Every row comes from one small tree of marks. Brackets hold a mark, then the marks that hang from it, in alphabetical order. Every link used is in the known rows. Which tree was each row made from?
Known rows
[lavi nizi vanik]: [ 2.75  1.07  3.34 -0.24 -2.40 -1.39 -5.19  0.99 -1.51 -1.21 -1.33 -4.21
  2.15  0.50  2.61  0.92 -3.07  1.83 -2.29]
[nizi lasoz [lavi vanik] [tatuf navebas]]: [-2.03  2.25  3.12 -1.39  0.27  2.52  1.67 -5.29 -1.76  1.17 -0.16  0.79
  0.69 -3.84 -5.49  1.76 -2.59  0.44 -1.24]
[lavi [nizi tatuf]]: [ 1.35 -0.89  2.43 -0.99  0.56 -0.84 -1.78 -2.11 -1.73 -1.64  1.52 -3.50
  1.58  0.07  2.39  1.09 -1.50  0.10 -1.04]
[mitelip [lasoz [nizi lavi] [posim vefo]] nefo]: [-0.11  0.15 -2.76  1.16  0.17 -2.73 -0.34  6.68  4.22 -0.58 -0.17  2.41
 -1.25  1.79  0.75 -2.84  0.28  2.56  0.37]
[nizi [lasoz [posim vefo]] [lavi vanik] [tatuf navebas]]: [-2.17  2.95  1.26 -1.87  0.36  2.48  1.80 -3.36 -1.45  1.99 -1.31  2.22
  0.25 -2.79 -4.39 -0.81 -0.45 -0.67  0.56]
[mitelip [lasoz [nizi lavi [tatuf navebas]] [posim vefo]] nefo]: [-1.42 -0.18 -3.52 -0.46  1.88 -1.72  0.86  2.88  3.52  0.19  0.18  3.56
 -1.26 -0.76  0.00 -2.88  0.30  2.04  1.56]
[mitelip [lasoz posim] nefo]: [ 0.90 -0.58  0.45  1.30  1.58 -2.69 -2.94  2.26  2.70 -2.28  1.35  3.20
  0.71  1.40  0.48 -2.39  1.17  2.62 -0.07]
[nogo feziz [lasoz [nizi [tatuf navebas]] [posim vefo]]]: [ 0.98 -5.02 -6.77  0.75  1.14 -0.11  1.52  0.11  1.58  2.72  3.05 -1.11
  0.07  2.11  0.13  1.26  3.84 -0.28 -1.39]
[posim [lasoz [nizi lavi tatuf]] vefo]: [-0.36 -1.15  2.02  2.21 -0.99  1.70  1.43  1.11 -1.23 -0.73 -4.04 -0.85
 -1.48  1.13  2.80 -1.41  0.40 -3.01  1.83]
[nizi lasoz [lavi vanik]]: [-0.08  2.68  4.18  0.99 -2.44  0.92 -0.16  0.67 -0.63  0.00 -0.83 -0.96
  0.85  0.03 -4.24  1.80 -2.75  1.17 -2.99]
[mitelip [lasoz [nizi [lavi vanik] [tatuf navebas]] posim] nefo]: [-1.44  0.55 -3.02 -1.10  1.12 -2.49 -0.51  1.48  4.37 -0.04  0.72  3.54
 -0.69 -0.71 -0.55 -1.46 -0.67  3.81 -0.06]
[mitelip [lasoz [nizi [tatuf navebas]] posim]]: [ 0.25 -2.02 -2.91  0.05  1.33 -1.59 -1.21 -0.46  1.93 -1.01  4.13  1.45
 -0.20  0.23 -0.59 -0.48  2.39  1.50  1.73]
[nizi lasoz]: [ 1.62 -0.13  3.66  1.07  0.21  0.84 -1.20 -0.41 -1.88 -1.33  0.73 -0.88
  1.52  1.42 -3.22  1.77  0.20 -0.54 -1.16]
[lavi [nizi lasoz tatuf]]: [ 0.60  0.04  2.70 -2.00  0.83  0.14 -0.83 -2.09 -1.35 -1.04  0.46 -3.14
  1.95  1.64 -1.93  1.59 -1.26  0.17 -1.19]
[mitelip [lasoz nizi] nefo]: [ 0.91 -1.22 -0.56  1.06  1.01 -2.61 -1.87  3.94  3.28 -1.87  0.50  1.10
 -0.08  1.68  0.10 -0.37 -0.92  3.34 -0.80]
[mitelip [lasoz [nizi [lavi vanik] tatuf] [posim vefo]] nefo]: [-1.80  1.39 -1.62 -0.94  0.94 -1.95  0.39  3.70  4.68 -0.06 -1.30  2.81
 -0.92  1.27 -0.38 -2.98 -0.78  3.03  0.05]
[posim [lasoz [nizi lavi]] vefo]: [ 1.01 -1.22  1.60  3.78 -2.27  1.05  0.01  3.97 -1.48 -0.99 -4.35 -1.34
 -1.43  1.49  3.38 -1.37  0.56 -2.85  1.74]
[lasoz [nizi [lavi vanik]] [posim vefo]]: [ 1.05  1.40 -2.44  0.60 -2.72 -1.61 -0.40  5.78  1.38  0.69 -0.48 -0.65
 -1.22  1.17  2.92 -0.84  0.19  0.09  0.04]
[nogo [lasoz posim]]: [ 1.98 -2.45 -1.83  4.44  0.20 -0.96 -2.78  0.11  0.37 -0.42  3.51 -0.01
  1.44  2.32  1.11  1.14  3.19  0.04 -1.72]

Which tree is each row?
[-0.38 -0.43  1.57  1.63 -1.20  2.26  0.36  0.18 -1.97  0.10 -5.26 -0.23
 -1.25 -1.02  2.35 -1.55 -0.24 -2.42  2.33]
[posim [lasoz [nizi [lavi vanik] [tatuf navebas]]] vefo]
[ 1.50  0.55  1.78  0.63  0.42  0.68 -1.01  1.48 -1.51 -0.61 -0.23  0.59
  1.00  2.52 -2.11 -0.81  2.36 -1.61  0.63]
[nizi [lasoz [posim vefo]]]
[-2.16  2.58  1.03 -1.86  0.36  1.50  1.35 -4.57 -0.78  1.43  0.59  2.15
  0.53 -2.71 -4.72  0.75 -0.60  0.35 -0.59]
[nizi [lasoz posim] [lavi vanik] [tatuf navebas]]
[-0.37  0.16 -1.08 -0.66 -0.76 -0.20  0.80 -1.25 -0.08  0.65  1.35 -1.01
 -0.75 -2.94  0.78  2.30 -2.39  0.96 -0.79]
[lasoz [nizi [lavi vanik] [tatuf navebas]]]
[-0.75  1.57 -1.88 -1.25 -0.93 -0.83  1.50  2.23  1.61  0.93 -0.15 -0.04
 -1.18  0.84  2.16 -0.81 -0.04 -0.31  0.17]
[lasoz [nizi [lavi vanik] tatuf] [posim vefo]]
[-0.28 -1.04  1.11  1.55 -1.40  0.95 -0.33 -1.98 -1.13 -0.69 -2.19 -0.30
 -0.70 -0.81  1.82  0.83 -0.49 -0.89  0.52]
[posim [lasoz [nizi [lavi vanik] [tatuf navebas]]]]
[ 1.00 -2.17 -1.50 -0.62  1.44 -0.14  0.09 -2.07 -1.05 -0.35  2.56 -0.95
 -0.14 -1.83  1.71  2.30  0.01 -0.33  0.60]
[lasoz [nizi [tatuf navebas]]]
[-0.52  1.06 -3.36 -1.26 -0.47 -0.30  1.08  1.10  0.27  1.71 -0.12  0.80
 -1.28 -1.68  1.98 -0.83  0.30 -0.50  1.37]
[lasoz [nizi [lavi vanik] [tatuf navebas]] [posim vefo]]
[-0.27 -0.36 -4.23 -0.56  0.16 -0.44  2.11  1.42  0.07  1.27  1.57  0.87
 -1.66 -1.74  2.46 -0.68  1.41 -1.39  2.04]
[lasoz [nizi lavi [tatuf navebas]] [posim vefo]]
[ 0.71 -0.03 -0.07 -2.37  1.37  0.71 -1.05 -1.81 -2.32  0.26 -0.32 -1.12
  1.47 -0.23 -1.17 -0.52  0.83 -1.02  1.36]
[lavi [nizi [lasoz [posim vefo]] [tatuf navebas]]]
[ 0.03  1.67  1.36  1.51 -1.29  0.61  1.18  2.83 -0.63  0.25  0.17  0.56
 -0.11  1.09 -2.80 -0.56  0.78 -1.14 -0.50]
[nizi [lasoz [posim vefo]] lavi]
[ 0.53 -1.84  2.29  1.70  0.10  1.79  0.04  0.31 -1.79 -1.24 -4.40 -0.85
 -0.73  2.00  3.11 -1.64  1.41 -3.41  2.52]
[posim [lasoz [nizi tatuf]] vefo]
[ 1.57 -1.50  0.99 -1.08  0.94 -0.28 -2.17 -3.27 -2.94 -0.97  1.62 -2.65
  1.51 -2.49  2.37  1.08 -1.19 -0.10  0.18]
[lavi [nizi [tatuf navebas]]]
[-2.36  3.64  3.03 -1.83 -0.04  1.70  2.27 -1.93  0.20  1.16 -1.53  1.13
  0.28  0.38 -4.25 -0.81 -0.78 -0.37 -0.96]
[nizi [lasoz [posim vefo]] [lavi vanik] tatuf]
[-2.32  3.24  2.71 -1.93 -0.07  0.88  1.85 -3.10  0.69  0.55  0.50  1.14
  0.67  0.47 -4.48  0.80 -0.99  0.56 -2.04]
[nizi [lasoz posim] [lavi vanik] tatuf]
[-0.43  0.05  0.72 -1.72  3.10  2.38  0.88 -4.27 -2.61  0.68  0.16  2.26
  0.93 -1.39 -3.34 -0.80  2.51 -2.28  2.35]
[nizi [lasoz [posim vefo]] [tatuf navebas]]
[-0.61  0.08  2.67  1.62 -1.63  1.88  0.64  0.91 -1.07 -0.42 -5.29 -0.95
 -1.15  1.04  2.42 -1.46 -0.47 -2.33  1.44]
[posim [lasoz [nizi [lavi vanik] tatuf]] vefo]
[ 0.86 -1.29 -3.77 -1.25  1.59 -0.36  0.27  0.30 -0.60  0.63  1.32  0.77
 -0.68 -0.58  2.91 -0.92  2.75 -1.77  2.85]
[lasoz [nizi [tatuf navebas]] [posim vefo]]
[-0.43  0.56 -3.73 -1.39 -0.59 -1.46  0.49 -0.44  1.17  1.05  2.37  0.76
 -0.84 -1.60  1.79  1.05  0.11  0.79  0.05]
[lasoz [nizi [lavi vanik] [tatuf navebas]] posim]
[-0.16 -2.17  0.43  2.06 -0.71  0.74  0.46 -1.83 -1.32 -1.06 -0.95 -0.27
 -1.04 -0.89  2.19  1.02  0.33 -1.59  1.04]
[posim [lasoz [nizi lavi [tatuf navebas]]]]
[ 1.21  0.72  2.42 -2.14 -0.31 -0.02 -3.69 -3.62 -2.40 -0.22 -0.95 -2.82
  2.10 -2.49  1.66  0.77 -2.93  1.33 -0.70]
[lavi [nizi [tatuf navebas]] vanik]
[-2.29  3.00  4.81 -1.46 -0.20  1.82  2.13 -3.81 -0.22  0.32 -0.38 -0.25
  0.76 -0.67 -5.18  1.73 -3.00  0.70 -2.71]
[nizi lasoz [lavi vanik] tatuf]
[-0.42 -0.67 -0.57  0.03 -0.37 -0.85  2.24  0.13  0.97 -0.41  2.81 -1.71
 -0.99 -0.32  1.40  2.50 -1.59  0.25 -1.38]
[lasoz [nizi lavi tatuf]]
[ 2.38 -5.08 -6.38  2.27 -0.68 -2.05 -0.21  2.59  2.80  1.42  4.68 -2.33
  0.45  4.72  0.67  2.84  3.53  1.07 -3.74]
[nogo feziz [lasoz nizi posim]]
